Each row was made from one walk, in order. Every step used is in the known rows, and no mark comes twice. Write each row's walk.
Known rows:
G, T, H, Z: [-25  33 -10  -8 -29  -3 -49   3   0  11   6   7   0  -4  16   8   5 -43
  10   4 -23   9 -36  18  22  37  11]
B, V, G, T, H, C: [-23  19  41   0  -5  -4 -32  17  11  11  36   7  14 -15  26   6 -15  -4
   3  -3 -44   0 -29   3  48  22   6]
V, G, Z, B: [  3  12  29  -6  -1 -28 -40  -6  20  21  29   0  31  22  -9  -1  11 -11
  -6  13 -50 -24 -15   1 -11  17  18]
T, H, Z, G: [ -7  27  -4 -19  -2 -29 -54  21   7  13 -26   2   2  -9   8  19 -10 -33
  41  12 -19  -6 -28  17  13  22  21]
Z, B, V, Y, N: [  2  23  58 -21  -5  11   3  23  22 -13  21  -2   8  49   2  -2  -3 -18
 -14  14 -40  -2 -56  11  18  12   2]
K, B, V, G: [ -1  15  16  -6  19  27   3  16  10   7   1   6  14  24  13 -20  18  -8
  12  -2 -45  -8   1  12   5 -28   8]
K, B: [ -9  -1  24   1   0  -4  17  -3  37  -4   7  25  -2   0   2  -9  25 -23
  11  22 -11 -18  -2  10  19 -20 -14]
G, Z, B: [ -1  15  35  -7 -10 -37 -31 -12  24  12  25   7  20  14 -16   7  13 -13
 -14  17 -37 -23 -26  -3  -1  29  13]
G, Z, B, K: [ 14  35  20 -18  -5  -9  -5 -12  17   3   7 -17 -17  17   2   8  14  -5
 -16   1 -47  -9 -35  16   9  32  19]
R, Y, N: [  8   8  22 -20 -25  15   9  31   8 -13  14 -12   6  33   0  -6 -17 -11
  -8  13   6  26 -40   4  14   9  16]
V, G: [  1   1   0 -10   6  20 -17  17   2  21   7 -12  28  34  10 -18   8   0
  23  -4 -28   3   7   9 -29 -20  27]
G, Z: [-10  14  -7  -5 -25 -11 -29  -1  21  14  25  11  17   8  -5 -16   9  -4
  12   6  -1  11  -8  -5   5  40  24]
H, Z, B, V: [ -8  36  42 -15   3  -5  -1   2   1   0 -14  16  -4  13  -1  16  15 -23
 -36  10 -48 -10 -55   7  23  10   6]
Z, H: [ -5  15  -4 -18  -5 -15 -22  16  -7  12  -2   1  15  12  -6  -2  17 -17
  -6   6 -11  -9  -2   5  -8  18  10]
R, Y, V, G, T, H: [-10  45   9 -14 -21  14 -44  16   2 -13  35 -12   2   8   5   1   2 -21
  36   0 -35  -5  -7  10  36  37  20]
V, G, T: [  1  14  23 -10  -7   8 -41   2  18  24  28  -2  26  21  -5 -27  30   9
  15  -7 -11  -9  -5  -7   3  16  33]
Y, V: [ -2  32  42 -15  -8   8   1  15  18 -11   5   2   2  36  -6   3   2   1
  -3  11 -34  19 -31  -1  18   1  27]
R, Y, V, G, Z, H, C: [-12  -4   7  -7  -1 -21 -41  21  17  29  37   8  35  -5  28  -5 -27   1
 -11   7 -34  22 -15 -10  29  29   9]
Y, V, G, T, H, C: [-21  18  46   0  -7  -8 -38  17  19  11  42   5  18  -7  26   8 -20  -2
   6   0 -50   5 -28   3  46  20  10]
Z, H, C: [-16  -8  26  -6   1 -26 -22  18  10  27  18  11  26  -9  21   5 -14  -1
 -20   7 -23   7 -22  -3  17  11   1]
G, T, H, Z, B, K: [  6  44  21 -19  -7  -6 -17 -11   8   2   0 -18 -26  10  12  19  14 -23
 -19   0 -58 -11 -48  26  21  34  14]
K, B, V: [-10  29  37  -7   6  12  30   6  17 -16  -8  30 -15   4   1  -6  26 -17
 -11  11 -25 -12 -25   7  43 -10  -9]
Z, B: [  1  11  50 -12   0 -27 -11  -4  13   5   7   0  13  20 -15  18  14 -14
 -19  18 -37 -27 -32   2 -10   2  10]
G, Z, H: [ -7  19 -18 -13 -15 -24 -42  10   3  19  16   6  22   6  -7 -12  15 -16
  -2   6 -11  -4   3   1   0  44  13]
V, G, Z, H, C: [-15  -7   9  -2   0 -28 -42  16  15  38  33  10  38  -7  25  -8 -16   1
 -11   2 -32   9 -11  -5  15  23   7]
T, H: [-19  37   5 -10 -21   6 -16  16  -7 -19  10  -7  -9   3   3  18  -1 -30
  29   5 -26  -9 -10  22  14  20   8]
H, Z: [-19   8 -13  -9 -18  -1 -25   2   4  22 -13  11   8  10  16   2   3 -30
  -6   9 -10  24 -36  12  -5  10  15]
B, T, H, C: [-18  10  27  -1  -3  -5 -17  16  18   8  18   8   6 -14  40  20 -25 -14
  11  10 -35  -5 -26  12  26  15  -6]
R, Y: [ -4  -5 -22 -24 -22  14   2  14   1  -8   7  -5   0   6   6  -1 -10 -10
  15  14  28  28 -10  -9  10  23  16]
X, R, Y: [ -7 -12  -6 -31 -16   6   3  -8   3  -9   2  15  -1   3   8   7 -34 -14
   9  -3  42  14 -21 -19  10  32  27]

Write each row's walk:
[ 10  17  16 -12   8  -8 -18  -6  27  20 -16   8   6  20  24  15  11 -30
  -4  24 -34 -33 -33  13 -23   8  -3]
H, Z, B, T
[ -1  18  48 -17  -4  19  13  24  31 -16  19   7   3  42   8 -11  -1 -21
  -4  15 -31   1 -46  14  28   4  -5]
K, B, V, Y, N
[  9  43  15 -18  -2   0 -24  -9   7   8   4 -22 -19  16  17  14  13 -21
 -12  -4 -66 -11 -41  29  12  26  17]
V, G, T, H, Z, B, K
[-20  14  43  -3  -8 -25 -42  16  20  11  29   8  12 -25  20  14 -19  -5
  14   4 -29  -6 -31   0  49  30   8]
Z, G, T, H, C
[  4  21  30 -13  19  15 -11  15  -1  12   3  -5  21  34   4  -7  13  -4
  -2  -3 -57 -13 -13   8  -8 -18  20]
Z, B, V, G
[ 16  16  14  -9  10  -6 -27  -6  34  22   4   3  18  24  19   0  12 -16
  10  18 -39 -39 -11   7 -25  15   5]
V, G, Z, B, T
[-18  14  14 -27   1  25  -2   7  18  -9  11  10   1  26  15  -3  10 -17
  19  11 -20   3 -26   1  20  27   2]
B, V, Y
[-12  28  32  -9 -12 -30 -46  -9   9  11  12   5   7   6  -1  25   9 -40
 -16  17 -53 -25 -46  14  10  27   4]
G, T, H, Z, B
[  0  23  23 -17 -11 -27 -61   1  26  25   1  12  14  -5  -8  -8  21  -5
  17   4   4 -11 -30  -9  25  39  32]
H, Z, G, T
[  6   3  32 -24 -20   8  10  17  10 -14  11   2   5  32   1  -2 -34 -14
 -14   1  17  17 -47  -3  12  14  24]
X, R, Y, N
[ -2  13  -6 -12 -12   3 -40  -1  22  15  33   8  28  25   8 -22 -17  -1
  19  -6 -20  19  -3 -10   7  35  39]
X, R, Y, V, G, Z
[-11  51  30 -10 -11   4 -43  10   0  -8  28  -6   2   6  -1   7  15 -24
  21  -3 -52 -29 -15  15  31  33  14]
Z, B, V, G, T, H
[-18  31 -25  -9 -17   7 -34   7   1  10 -13   5  -4   2  34  17  -5 -50
  17  11 -29   4 -31  29   3  25   1]
B, T, H, Z
[  6  12   3 -19   5  30 -17  25   7   5  15 -16  22  42  14 -14  -9   2
  23   1 -37  25  -2   1  -2 -11  32]
R, Y, V, G
[ -4  44   9  -9 -10  -5 -30   4  12 -10  12  -2  -6   4  16  23   1 -39
  27  15 -47 -39 -13  23   7  35  -4]
G, Z, B, T, H
[-16  13  32   2  -4 -20 -31   9  25  13  30  10  12 -16  36  21 -25 -17
   3  13 -48 -14 -29   9  29  28  -8]
G, Z, B, T, H, C
[  0  50  14  -9  -3   3 -36  10  15  -8  16  -8   0  16  20  19  -4 -34
  30  13 -68 -34 -10  24   7  27   2]
Y, V, G, Z, B, T, H
[-19  29 -21  -4 -13   4 -28   3  12   8 -10  13  -8  -4  36  14   0 -56
  18  17 -33  -5 -26  31  11  17 -10]
K, B, T, H, Z
[  1  25  51 -19 -10   6  -7  19  28  -9  28   1  12  46   2  -6  -4 -18
 -13  14 -40  -1 -53   9  23  25   5]
G, Z, B, V, Y, N
[ -5  38  47 -12  -1 -11  -4   0   9  -5   4  17   1  13 -12   7  17 -11
 -28   8 -44 -16 -41  -1  29  25  10]
G, Z, B, V
[-21  29  25 -25  -2   7 -31  -2  20  -6  22  10   0  17  15   9  11 -34
   9  15 -47 -15 -40   5  35  47  -5]
G, T, H, Z, B, V, Y
[  0  21  21 -11  17  14 -19  13  -3  18  -1  -3  21  32  11  -6   9 -12
  -6  -3 -61  -6 -21  12  -8 -16  19]
H, Z, B, V, G
[ -2  18  28 -29 -10  10   2   4  16 -19   6  12  -2  26   2   9 -30  -6
  -1   4  -4  26 -35 -16  29  22  32]
X, R, Y, V
[ -3  42  17 -11  -5   0 -20   7   8 -14   3  -6  -9   7  16  29   2 -39
  25  16 -46 -42 -16  26   3  22  -6]
Z, B, T, H
